Every row comes from one small tree of marks. The marks that hang from a mark follow it in brackets, in alphabetical order. Every link used is in the known rows. Which tree was each row made from?
Known rows:
ziga{leki{lakis} lerup}: [ 0.02 -0.02 -0.09  0.04 -0.25 -0.07 -0.03 -0.16 -0.23  0.05 -0.17  0.01
 -0.16 -0.03  0.25  0.02  0.09 -0.25  0.09 -0.13 -0.08 -0.08 -0.13  0.18
  0.08 -0.12  0.13]
leki{lakis pivo zodem}: [-0.09 -0.07  0.05 -0.01  0.08 -0.03  0.11 -0.22  0.11 -0.08  0.19  0.07
  0.00 -0.16  0.11 -0.21  0.11 -0.14  0.41  0.14 -0.06  0.16  0.09  0.33
  0.15 -0.25  0.10]
leki{ziga}: [ 0.09 -0.11 -0.05 -0.01  0.03  0.05  0.06 -0.27 -0.03  0.14  0.15  0.12
 -0.19 -0.12  0.14 -0.08  0.05 -0.03  0.19 -0.23 -0.13  0.07  0.07  0.03
  0.02 -0.06  0.09]
ziga{leki lerup}: [ 0.07 -0.07 -0.04  0.00 -0.30  0.06  0.04 -0.19 -0.22  0.06 -0.15 -0.02
 -0.19 -0.03  0.19  0.12  0.09 -0.12  0.05 -0.27 -0.03 -0.11 -0.08  0.05
  0.04 -0.11  0.12]
lakis{leki{pivo}}: [ 0.02  0.00  0.11 -0.07 -0.22  0.30 -0.10 -0.17 -0.08 -0.16  0.26  0.08
 -0.16  0.00  0.07 -0.06  0.01  0.00  0.16 -0.23  0.08 -0.01  0.05 -0.01
  0.01 -0.35  0.06]
nuli{lerup{pivo ziga{leki{lakis zodem}}}}: [ 0.08 -0.20  0.01  0.04 -0.04 -0.05 -0.12 -0.16 -0.14  0.10  0.00 -0.23
 -0.18 -0.09  0.07 -0.18  0.08 -0.09  0.13 -0.04  0.06 -0.03 -0.25  0.12
 -0.03 -0.03  0.05]
nuli{lerup{ziga{leki{bapo pivo zodem}}}}: [ 0.14 -0.21  0.04  0.11 -0.08 -0.03 -0.05 -0.21 -0.10  0.06  0.22 -0.09
 -0.07 -0.17  0.15 -0.02  0.14  0.00  0.11 -0.12  0.14  0.07 -0.18  0.07
  0.01  0.11  0.06]
pivo{leki lerup{nuli}}: [ 0.17 -0.11 -0.12  0.01 -0.05 -0.07  0.02 -0.18 -0.11  0.18  0.08 -0.08
 -0.21  0.02  0.03  0.02 -0.09  0.01  0.14 -0.16  0.07 -0.16 -0.02 -0.12
  0.12 -0.08  0.23]
bapo{leki{lakis pivo ziga{lerup}}}: [ 0.15 -0.04  0.05  0.21 -0.05  0.20 -0.17 -0.32 -0.08 -0.03  0.29  0.09
 -0.05  0.08  0.46 -0.15  0.11 -0.28  0.27 -0.19  0.06  0.10  0.02  0.31
 -0.02 -0.30  0.07]
bapo{leki{ziga}}: [ 0.08 -0.06  0.01  0.13  0.00  0.28 -0.04 -0.30 -0.09  0.05  0.28  0.11
 -0.13  0.15  0.30 -0.13  0.03 -0.07  0.21 -0.25 -0.03  0.08  0.05  0.13
  0.08 -0.29  0.05]
leki{pivo{lerup} ziga}: [ 0.23 -0.20  0.09  0.05 -0.06 -0.04 -0.03 -0.43 -0.02  0.03  0.28  0.06
 -0.09 -0.18  0.23 -0.03  0.08 -0.18  0.24 -0.26  0.12  0.08  0.13  0.02
 -0.19 -0.05  0.12]
nuli{lerup{lakis{leki{bapo pivo}}}}: [ 0.03 -0.22 -0.05 -0.13 -0.23 -0.16 -0.11 -0.12 -0.10 -0.01  0.29  0.08
 -0.14 -0.17  0.09  0.05  0.06  0.00  0.05 -0.11  0.14  0.04 -0.13  0.09
 -0.10  0.05  0.15]
ziga{lerup{lakis}}: [ 0.07 -0.14 -0.12 -0.26 -0.25 -0.17  0.06 -0.09 -0.08  0.08 -0.02  0.16
 -0.27 -0.28 -0.04  0.19  0.05 -0.09  0.13 -0.10 -0.08 -0.15 -0.03  0.07
 -0.04  0.05  0.20]
nuli{lerup}: [ 0.09 -0.27 -0.12 -0.18 -0.15 -0.21  0.02 -0.12 -0.05  0.09  0.07  0.01
 -0.21 -0.24 -0.02  0.07 -0.02  0.07  0.10 -0.12 -0.03 -0.01 -0.13 -0.06
 -0.14  0.12  0.19]
nuli{lerup{pivo}}: [ 0.03 -0.28 -0.06 -0.21 -0.15 -0.12 -0.06 -0.14 -0.07  0.11  0.00 -0.19
 -0.25 -0.17 -0.08 -0.05 -0.03  0.03  0.09 -0.18  0.01 -0.06 -0.13 -0.06
 -0.18  0.02  0.13]
bapo{leki{lakis ziga}}: [ 0.03 -0.01 -0.04  0.17  0.05  0.15 -0.12 -0.27 -0.10  0.04  0.26  0.14
 -0.10  0.15  0.35 -0.23  0.02 -0.20  0.24 -0.12 -0.08  0.11 -0.01  0.26
  0.12 -0.30  0.06]
bapo{leki{lakis zodem}}: [-0.09 -0.01  0.00  0.09  0.11  0.13  0.02 -0.21 -0.02 -0.02  0.19  0.12
 -0.07  0.11  0.21 -0.24 -0.01 -0.11  0.34  0.07 -0.11  0.11 -0.02  0.32
  0.25 -0.37  0.08]
ziga{leki{bapo zodem} lerup{nuli pivo}}: [-0.04 -0.02  0.09  0.10  0.02  0.16 -0.14 -0.34 -0.09  0.18 -0.09 -0.31
 -0.11  0.02  0.16 -0.16  0.07 -0.08  0.06 -0.34  0.00 -0.01 -0.10  0.17
  0.12 -0.22  0.05]
lerup{lakis nuli pivo{leki}}: [-0.05 -0.07 -0.13 -0.14 -0.06  0.24 -0.11 -0.06 -0.13  0.18  0.11 -0.24
 -0.30  0.23 -0.12 -0.14  0.01  0.00  0.07 -0.24  0.05 -0.23  0.09  0.06
  0.19 -0.38  0.13]
pivo{leki{lakis zodem} lerup{nuli ziga}}: [ 0.19 -0.04 -0.06  0.20  0.20 -0.12  0.00 -0.18 -0.07  0.17  0.08 -0.06
 -0.13 -0.06  0.12 -0.19 -0.01 -0.12  0.31  0.16  0.02 -0.08 -0.16  0.16
  0.28 -0.08  0.18]
leki{lakis{lerup{nuli pivo}}}: [-0.09 -0.07 -0.14 -0.10  0.06 -0.04 -0.11 -0.07 -0.10  0.02 -0.03 -0.06
 -0.34 -0.02  0.04 -0.21 -0.09 -0.13  0.05 -0.10 -0.23 -0.11 -0.02  0.20
 -0.01 -0.20  0.18]
pivo{lerup}: [ 0.08 -0.19 -0.06 -0.20 -0.10 -0.31  0.04 -0.25 -0.07  0.09  0.05  0.09
 -0.21 -0.25 -0.13  0.07 -0.14 -0.06  0.15 -0.06 -0.05 -0.10 -0.01 -0.14
 -0.08  0.04  0.20]
lakis{lerup{nuli pivo ziga}}: [ 0.11 -0.12  0.00 -0.04  0.09  0.26 -0.11 -0.09 -0.15  0.02  0.02 -0.19
 -0.46 -0.02 -0.02 -0.15 -0.05  0.00 -0.04 -0.33 -0.11 -0.25 -0.02  0.06
 -0.08 -0.18  0.13]
leki{bapo pivo zodem}: [-0.15 -0.08  0.17  0.02  0.08  0.10  0.10 -0.34  0.17  0.01  0.47 -0.05
  0.07 -0.20  0.06 -0.10  0.15  0.09  0.27 -0.13  0.10  0.28  0.18  0.15
  0.24 -0.07  0.01]
lerup{nuli ziga{leki}}: [ 0.23  0.02  0.00  0.16  0.06  0.31 -0.15 -0.19 -0.18  0.14  0.13 -0.11
 -0.19  0.09 -0.04 -0.08  0.00 -0.01  0.03 -0.28 -0.03 -0.18 -0.05 -0.04
  0.17 -0.22  0.05]
leki{lakis ziga zodem}: [-0.04 -0.06 -0.04  0.12  0.30 -0.13  0.11 -0.29  0.08  0.11  0.07  0.18
 -0.07 -0.18  0.29 -0.35  0.09 -0.19  0.42  0.15 -0.26  0.25 -0.03  0.42
  0.17 -0.15  0.10]

Write each row's tree:
[-0.02 -0.30 -0.11 -0.26 -0.20 -0.20 -0.06 -0.09 -0.11  0.10  0.06 -0.09
 -0.26 -0.15 -0.07 -0.02  0.02 -0.03  0.07 -0.10  0.06 -0.08 -0.12  0.04
 -0.15  0.02  0.15] => nuli{lerup{lakis pivo}}
[-0.02 -0.10 -0.07  0.03 -0.11 -0.17  0.06 -0.20 -0.09  0.17  0.26 -0.07
 -0.11 -0.07  0.10  0.03  0.01  0.03  0.11 -0.12  0.16  0.02  0.00 -0.09
  0.26  0.12  0.15] => pivo{leki{bapo} lerup}
[-0.22 -0.04  0.08 -0.10  0.00  0.14 -0.14 -0.24 -0.07  0.05  0.23 -0.03
 -0.18  0.03  0.07 -0.30  0.10 -0.10  0.16 -0.11  0.06  0.07  0.01  0.26
  0.15 -0.33 -0.01] => lerup{lakis{leki{bapo ziga zodem}} pivo}
[-0.03 -0.03  0.02  0.16  0.14  0.19  0.01 -0.17 -0.08 -0.08  0.19  0.12
 -0.15  0.10  0.31 -0.25  0.02 -0.13  0.27  0.05 -0.11  0.06 -0.07  0.40
  0.21 -0.34  0.09] => bapo{leki{lakis{lerup{ziga}} zodem}}
[-0.09 -0.02  0.01  0.19  0.32 -0.28 -0.04 -0.38  0.14  0.20  0.18  0.10
  0.02 -0.34  0.38 -0.30  0.15 -0.19  0.33  0.06 -0.19  0.36 -0.11  0.47
  0.18  0.12  0.07] => leki{bapo lakis ziga{lerup} zodem}
[ 0.19 -0.21 -0.05  0.04 -0.15 -0.06 -0.05 -0.14 -0.17  0.08  0.09 -0.05
 -0.17 -0.14  0.08  0.03  0.07  0.00  0.06 -0.13  0.07 -0.05 -0.21 -0.01
 -0.04  0.11  0.10] => nuli{lerup{ziga{leki}}}
[ 0.19 -0.04  0.14  0.07 -0.06  0.19 -0.22 -0.34 -0.08 -0.07  0.26  0.08
 -0.14 -0.03  0.24 -0.14 -0.02 -0.12  0.16 -0.29  0.09  0.02  0.00  0.03
 -0.14 -0.31  0.09] => lakis{leki{pivo{lerup{nuli}} ziga}}
[ 0.00 -0.02  0.03  0.09 -0.10  0.23 -0.12 -0.21 -0.08 -0.09  0.35  0.06
 -0.05  0.16  0.23 -0.12  0.03 -0.17  0.23 -0.12  0.07  0.05  0.09  0.20
  0.11 -0.37  0.07] => bapo{leki{lakis pivo}}
[ 0.19 -0.11  0.02  0.06  0.25  0.01  0.10 -0.36  0.10  0.19 -0.04  0.09
 -0.16 -0.26  0.23 -0.16  0.07 -0.06  0.35 -0.14 -0.22  0.10 -0.05  0.24
 -0.02 -0.10  0.14] => leki{ziga{lerup{nuli}} zodem}
[-0.23 -0.02  0.10  0.08  0.16 -0.09 -0.01 -0.29  0.16 -0.01  0.44 -0.01
  0.12 -0.20  0.15 -0.24  0.14 -0.08  0.31  0.07  0.02  0.33  0.11  0.35
  0.28 -0.08  0.03] => leki{bapo lakis pivo zodem}
[ 0.10 -0.13 -0.08 -0.27 -0.13 -0.03 -0.14 -0.14 -0.08  0.16 -0.09 -0.09
 -0.34 -0.15 -0.14  0.03 -0.02 -0.10  0.08 -0.24 -0.07 -0.25 -0.04  0.05
 -0.13 -0.13  0.18] => ziga{lerup{lakis nuli pivo}}
[-0.08 -0.02 -0.01  0.11 -0.22  0.14 -0.02 -0.20 -0.20 -0.06  0.14 -0.03
 -0.04  0.16  0.23 -0.07  0.12 -0.19  0.11 -0.16  0.06  0.03  0.08  0.15
  0.18 -0.30  0.06] => ziga{leki{lakis pivo}}
[ 0.01 -0.04 -0.06 -0.07  0.01  0.34 -0.11 -0.12 -0.07  0.21  0.03 -0.38
 -0.29  0.20 -0.13 -0.20 -0.06  0.08  0.09 -0.35  0.00 -0.20  0.07 -0.09
  0.13 -0.36  0.09] => lerup{nuli pivo{leki}}
[-0.07 -0.12 -0.12 -0.02 -0.16 -0.24  0.06 -0.17 -0.13  0.15  0.32  0.02
 -0.11 -0.05  0.10  0.07  0.06 -0.02  0.09 -0.04  0.20 -0.01  0.02  0.01
  0.29  0.12  0.17] => pivo{leki{bapo} lerup{lakis}}
[ 0.10 -0.22  0.04  0.02 -0.07  0.02 -0.08 -0.18 -0.14  0.10  0.01 -0.24
 -0.20 -0.10  0.05 -0.14  0.09 -0.03  0.12 -0.12  0.09 -0.05 -0.22  0.06
 -0.04 -0.02  0.05] => nuli{lerup{pivo ziga{leki{zodem}}}}
[-0.15 -0.09 -0.13 -0.13 -0.02 -0.09 -0.03 -0.05 -0.11 -0.03 -0.02 -0.01
 -0.33 -0.06  0.07 -0.18 -0.04 -0.15  0.08 -0.04 -0.20 -0.07 -0.02  0.22
  0.02 -0.15  0.16] => leki{lakis{lerup{pivo}}}
[ 0.01 -0.09  0.12  0.14  0.01  0.12 -0.09 -0.42  0.06  0.09  0.56 -0.03
  0.03 -0.14  0.27 -0.09  0.19 -0.03  0.13 -0.40  0.15  0.28  0.21  0.08
  0.05  0.03 -0.01] => leki{bapo pivo ziga}
[-0.16 -0.03  0.10  0.20 -0.02 -0.06 -0.03 -0.36 -0.09 -0.01  0.24 -0.06
  0.10  0.03  0.29 -0.17  0.13 -0.20  0.17 -0.05  0.11  0.21  0.03  0.27
  0.27 -0.18  0.04] => ziga{leki{bapo lakis pivo{lerup} zodem}}
[-0.06  0.01 -0.07  0.25  0.12 -0.01  0.10 -0.20  0.03  0.19  0.20 -0.02
 -0.03 -0.07  0.44 -0.22  0.22 -0.06  0.30 -0.01 -0.02  0.24 -0.05  0.34
  0.40  0.01  0.08] => pivo{leki{bapo lakis ziga{lerup} zodem}}
[ 0.14 -0.07  0.04  0.15  0.13  0.23 -0.01 -0.34 -0.03  0.07  0.18  0.14
 -0.11  0.07  0.36 -0.17  0.06 -0.13  0.31 -0.15 -0.07  0.09 -0.04  0.32
  0.08 -0.32  0.10] => bapo{leki{ziga{lerup{lakis nuli}} zodem}}
[ 0.17 -0.11 -0.03  0.02 -0.01 -0.20 -0.18 -0.28 -0.19  0.15  0.20  0.03
 -0.16 -0.09 -0.06  0.02 -0.05 -0.15  0.02 -0.10  0.09 -0.16 -0.08 -0.01
  0.06  0.00  0.15] => pivo{lerup{lakis nuli ziga{leki{bapo}}}}
[-0.10 -0.04  0.04  0.13  0.00 -0.02 -0.17 -0.17 -0.04 -0.09  0.48 -0.04
 -0.08 -0.15  0.23 -0.12  0.14 -0.13  0.04 -0.14  0.09  0.14  0.08  0.27
  0.12  0.05  0.06] => leki{bapo lakis{lerup{ziga}} pivo}
[-0.07 -0.04  0.04  0.19 -0.02  0.19  0.06 -0.23 -0.15 -0.11  0.07 -0.04
 -0.08  0.16  0.36 -0.18  0.12 -0.17  0.14 -0.13 -0.03  0.06  0.03  0.35
  0.17 -0.39  0.11] => ziga{leki{lakis{lerup{nuli}} pivo zodem}}
[ 0.14 -0.08 -0.06 -0.13 -0.11  0.13 -0.09 -0.13 -0.06  0.20 -0.13 -0.25
 -0.32 -0.07 -0.04 -0.01 -0.01 -0.02  0.11 -0.32 -0.04 -0.23 -0.05 -0.04
 -0.05 -0.15  0.16] => ziga{lerup{nuli pivo{leki}}}
[-0.04 -0.03  0.09  0.13  0.04  0.24 -0.01 -0.26  0.00 -0.10  0.31  0.08
  0.00  0.12  0.27 -0.22  0.07 -0.15  0.36  0.00  0.02  0.14  0.06  0.34
  0.18 -0.43  0.06] => bapo{leki{lakis pivo zodem}}
[-0.01  0.00  0.17 -0.02 -0.08  0.30  0.01 -0.22  0.01 -0.16  0.23  0.10
 -0.10 -0.04  0.12 -0.15  0.04  0.02  0.28 -0.11  0.04  0.08  0.03  0.12
  0.09 -0.41  0.05] => lakis{leki{pivo zodem}}
[ 0.08 -0.03  0.05  0.22 -0.01  0.25 -0.15 -0.31 -0.08 -0.04  0.38  0.09
 -0.03  0.17  0.42 -0.21  0.09 -0.24  0.27 -0.18  0.06  0.14  0.08  0.28
  0.06 -0.36  0.04] => bapo{leki{lakis pivo ziga}}
[-0.23 -0.06  0.03  0.20  0.40 -0.11 -0.04 -0.33  0.07  0.10  0.22 -0.02
 -0.10 -0.15  0.43 -0.46  0.13 -0.17  0.21 -0.01 -0.19  0.35 -0.04  0.54
  0.19 -0.04  0.05] => leki{bapo lakis{lerup{pivo}} ziga zodem}
[ 0.06 -0.04  0.02  0.09 -0.25  0.10 -0.18 -0.28 -0.18  0.07  0.20 -0.08
 -0.05  0.03  0.24  0.11  0.16 -0.16 -0.05 -0.40  0.17 -0.05  0.02  0.16
  0.06 -0.13  0.11] => ziga{leki{bapo pivo} lerup{lakis nuli}}
[-0.05 -0.02 -0.02 -0.21 -0.05  0.24 -0.30 -0.13 -0.14  0.07  0.10 -0.12
 -0.32  0.16 -0.17 -0.21 -0.09 -0.06  0.03 -0.25  0.00 -0.22  0.01  0.06
  0.00 -0.49  0.10] => lerup{lakis{leki} nuli pivo}
[ 0.10 -0.02  0.04  0.22  0.11 -0.10 -0.31 -0.40  0.06  0.13  0.40 -0.04
  0.03 -0.21  0.38 -0.16  0.16 -0.26  0.15 -0.28  0.05  0.23  0.04  0.30
 -0.05  0.06  0.07] => leki{bapo lakis pivo ziga{lerup{nuli}}}
[-0.07 -0.02 -0.11  0.10 -0.09  0.09 -0.02 -0.13 -0.26 -0.02 -0.02  0.00
 -0.20  0.18  0.25 -0.10  0.02 -0.15 -0.01 -0.19 -0.12 -0.06 -0.02  0.20
  0.16 -0.28  0.14] => ziga{leki{lakis{lerup{nuli}}}}
[ 0.01 -0.15 -0.07 -0.30 -0.24 -0.09 -0.02 -0.12 -0.09  0.11 -0.09 -0.03
 -0.33 -0.21 -0.10  0.07  0.05 -0.12  0.12 -0.15 -0.04 -0.20 -0.03  0.07
 -0.08 -0.05  0.14] => ziga{lerup{lakis pivo}}
[ 0.01  0.00  0.04  0.08  0.03  0.28 -0.33 -0.20 -0.23  0.19  0.24 -0.28
 -0.21  0.20 -0.11 -0.21  0.08 -0.12 -0.05 -0.28  0.13 -0.19 -0.02  0.11
  0.22 -0.29 -0.03] => lerup{lakis nuli pivo ziga{leki{bapo}}}
[-0.04  0.05  0.08  0.07 -0.01  0.17 -0.18 -0.28 -0.05  0.03  0.33  0.11
 -0.12 -0.04  0.22 -0.18  0.02  0.01  0.09 -0.28  0.00  0.17 -0.02  0.07
  0.11 -0.15  0.00] => lakis{leki{bapo ziga}}
